(in the rows, 128 means zero)
Known rows, with every step that occurs:
daluni-doro-fitar: [135 130  97  66 134 100 116 158 158 135  99 123 131 124 171 127  90 107
 130 140 139 152 143 102 123]
mepu-daluni: [100 118 189  75 138 105 121 153 155 132  78 147 156 147 157 159  92 107
 145 156 137 157 148 105  89]
doro-fitar-tole-zoza: [ 52 157 148  64 127 129 146 178 148 111  95 138 143 130 171 126 103 117
 136 126 121 172 147  87 114]
mepu-daluni-nemu-zoza-doro-fitar-tole: [107 156 148  75 104 114 163 165 118 110 120 131 137 108 151 115 104  88
 115 151 102 169 122  88 108]
zoza-doro: [117 109 119  70 129 126 141 167 135 130  83 167 150 104 158 172 105 112
 142 131 132 153 117  97 111]
nemu-zoza-mepu: [107 131 101  87 125 126 125 184 147 114  76 161 157 109 173 140  97  97
 136 123 144 119 134  97 123]
tole-fitar-doro-daluni-nemu: [105 111 158  84 133 145 126 193 155 107  90 110 156 113 175 138  96 124
 146 150 161 203 137 105 154]
doro-fitar: [105 136 131  70 143 107  96 163 153 128  87 139 140 131 160 134  99 106
 139 133 129 120 132  94 124]
zoza-nemu-daluni: [ 93 127 155  87 125 128 144 154 177 128  81 111 175 135 161 156 109 111
 144 134 133 109 156  95 123]
nemu-zoza-mepu-daluni-tole-gifimin: [ 72 143  94  84  95 130 158 163 133 128  80  92 161 120 180 140  64  94
 126 137 118 138 119 117 125]
zoza-mepu: [ 85 108 138  79 130 125 133 177 163 118  64 147 153 112 177 158  97 102
 139 132 145 131 144  99 131]
doro-daluni: [104 114 131  70 132 124 113 168 179 145  89 138 148 133 173 154  87 111
 151 140 149 135 137  94 131]
fitar-doro-daluni-tole-zoza: [ 80 118 112  70 123 145 140 160 142 142  89  97 156 133 171 162  70 121
 137 142 136 225 130 103 173]
mepu-daluni-tole-zoza-nemu: [ 36 142 134  80 122 135 170 133 121 140  74 106 167 153 168 180  66 121
 136 149 105 155 169 106 135]
mepu-daluni-tole-fitar-doro: [ 70 121 200  84 135 133 134 155 124 112  67 119 162 141 157 156  93 120
 129 166 120 203 146 118 120]
fitar-tole-zoza-nemu-daluni-doro: [ 62 142 136  77 103 142 214 158 178 125 101  85 169 126 183 147 103 123
 132 133 137 197 175  94 118]
nemu-zoza-mepu-daluni-doro-fitar: [138 148  99  85 107 107 125 158 157 125 107 113 123 117 173 132  83  89
 104 143 114 129 144 106 127]
nemu-zoza-mepu-daluni-doro: [131 128 118  88 113 115 152 163 156 125  95 128 144 116 174 147  84  96
 117 147 140 162 143 112 112]
doro-daluni-tole-zoza: [ 49 129  77  66 128 137 138 160 151 156  83 105 158 137 183 174  66 120
 150 142 138 159 140  97 166]
daluni-doro-fitar-tole-zoza: [ 76 154 115  61 121 122 165 167 157 121 105 120 131 123 182 122  94 120
 127 134 132 201 155  95 114]
nemu-daluni-doro-fitar: [132 137 102  74 125 100 119 158 189 140 106  71 147 127 164 136 105 105
 126 147 136 147 140  99 126]
nemu-daluni-doro: [126 114 120  76 126 104 142 160 185 136  95  91 164 128 168 155 103 108
 137 152 163 177 144 105 112]
doro-fitar-tole-zoza-mepu: [ 33 148 137  72 105 142 160 191 157 105  88 128 138 112 184 133 101 113
 123 119 112 149 147  87 143]
nemu-daluni-tole: [ 66 123 120  74 134 108 135 158 157 141  77  83 179 139 161 158  97 100
 145 155 135 140 137 101 135]
daluni-tole: [ 72 120 115  70 148 105 128 155 134 137  69 136 161 134 167 155  81 106
 149 148 133 147 139 102 126]

Rows:
[ 82 109 164  88 122 115 151 176 155 111  75 104 156 115 174 161  83  94
 134 158 126 158 150 107 138] => zoza-mepu-daluni-nemu
[ 96 158  82  82 106 136 155 149 168 139 110  59 155 124 175 149  92 121
 120 129 122 141 162  97 156] => tole-zoza-nemu-daluni-doro-fitar
[ 50 137  76  75 124 150 156 146 143 155  85 104 160 134 185 173  59 123
 144 133 120 125 158  95 177] => doro-daluni-tole-zoza-nemu
[ 48 164 154  71 118 145 167 163 142 113  92 147 146 128 171 130 100 120
 131 116 106 139 162  86 124] => doro-fitar-tole-zoza-nemu
[ 97 113 123  74 133 115 126 175 166 134  90 113 156 120 178 143  79 105
 154 150 153 155 134  96 148] => doro-daluni-nemu
[132 151 101  82 117 115 128 158 111 122 116 124 143 106 146 133  92  87
 119 147 102 144 111  99 122] => mepu-daluni-nemu-zoza-doro-fitar
[ 67 125 116  62 103 160 180 179 152 138 105 149 141 105 176 173 100 123
 139 127 138 194 134  82 130] => fitar-tole-zoza-doro-daluni
[117 135  99  82 146 105 125 173 131 111  91 136 169 117 163 119  87  94
 149 144 160 157 124 101 117] => daluni-nemu-zoza
[131 130 113  82 123 115 150 163 116 123 106 132 159 106 150 149  91  94
 131 153 131 168 115 103 107] => mepu-daluni-nemu-zoza-doro
[ 99 142 146  67 111 106 154 162 188 129 111  81 142 128 168 115 117 102
 121 148 133 175 148  88 109] => nemu-daluni-doro-fitar-tole
[129 113 153  73 133  99 142 147 163 136  90 125 143 140 169 155  82 109
 136 163 144 192 156 113  88] => mepu-daluni-doro
[ 54 147 111  75  87 137 188 187 189 118 107  59 142 105 187 135 108 110
 109 132 123 183 161  92 149] => nemu-daluni-doro-fitar-tole-zoza-mepu
[105 140 136  62 123 103 147 163 158 123 102 136 125 122 175 111 103 106
 126 140 132 179 147  92  99] => daluni-doro-fitar-tole
[ 39 120  66  76 115 150 154 177 158 146  78  94 153 115 197 186  66 113
 135 136 128 142 144  98 188] => doro-daluni-tole-zoza-mepu
[ 56 114 149  82 122 114 151 156 145 132  65 112 152 132 173 178  77  97
 128 156 118 139 151 106 142] => zoza-mepu-daluni-tole
[ 75 119 153  80 144 134 130 168 122 111  65 129 165 124 165 149  99 123
 140 146 136 190 133 111 132] => daluni-tole-fitar-doro
[ 89 141  46  78 117 156 131 174 123 145 100 144 151 100 173 169  91 118
 136 136 131 107 113  96 152] => nemu-zoza-doro-daluni-tole-fitar
[ 67 119  76  73 119 156 137 174 137 151  85 138 149 102 177 192  90 124
 140 144 129 123 125  97 158] => zoza-doro-daluni-tole-fitar
[148 122 123  83 126 127 123 175 142 116 107 114 158 112 162 109  83  95
 135 143 158 207 111 101 149] => fitar-doro-daluni-nemu-zoza
[ 90 139 130  61  89 139 163 173 138 119 103 135 131  94 166 119 108 113
 128 114 110 164 107  89  92] => zoza-doro-fitar-tole-gifimin
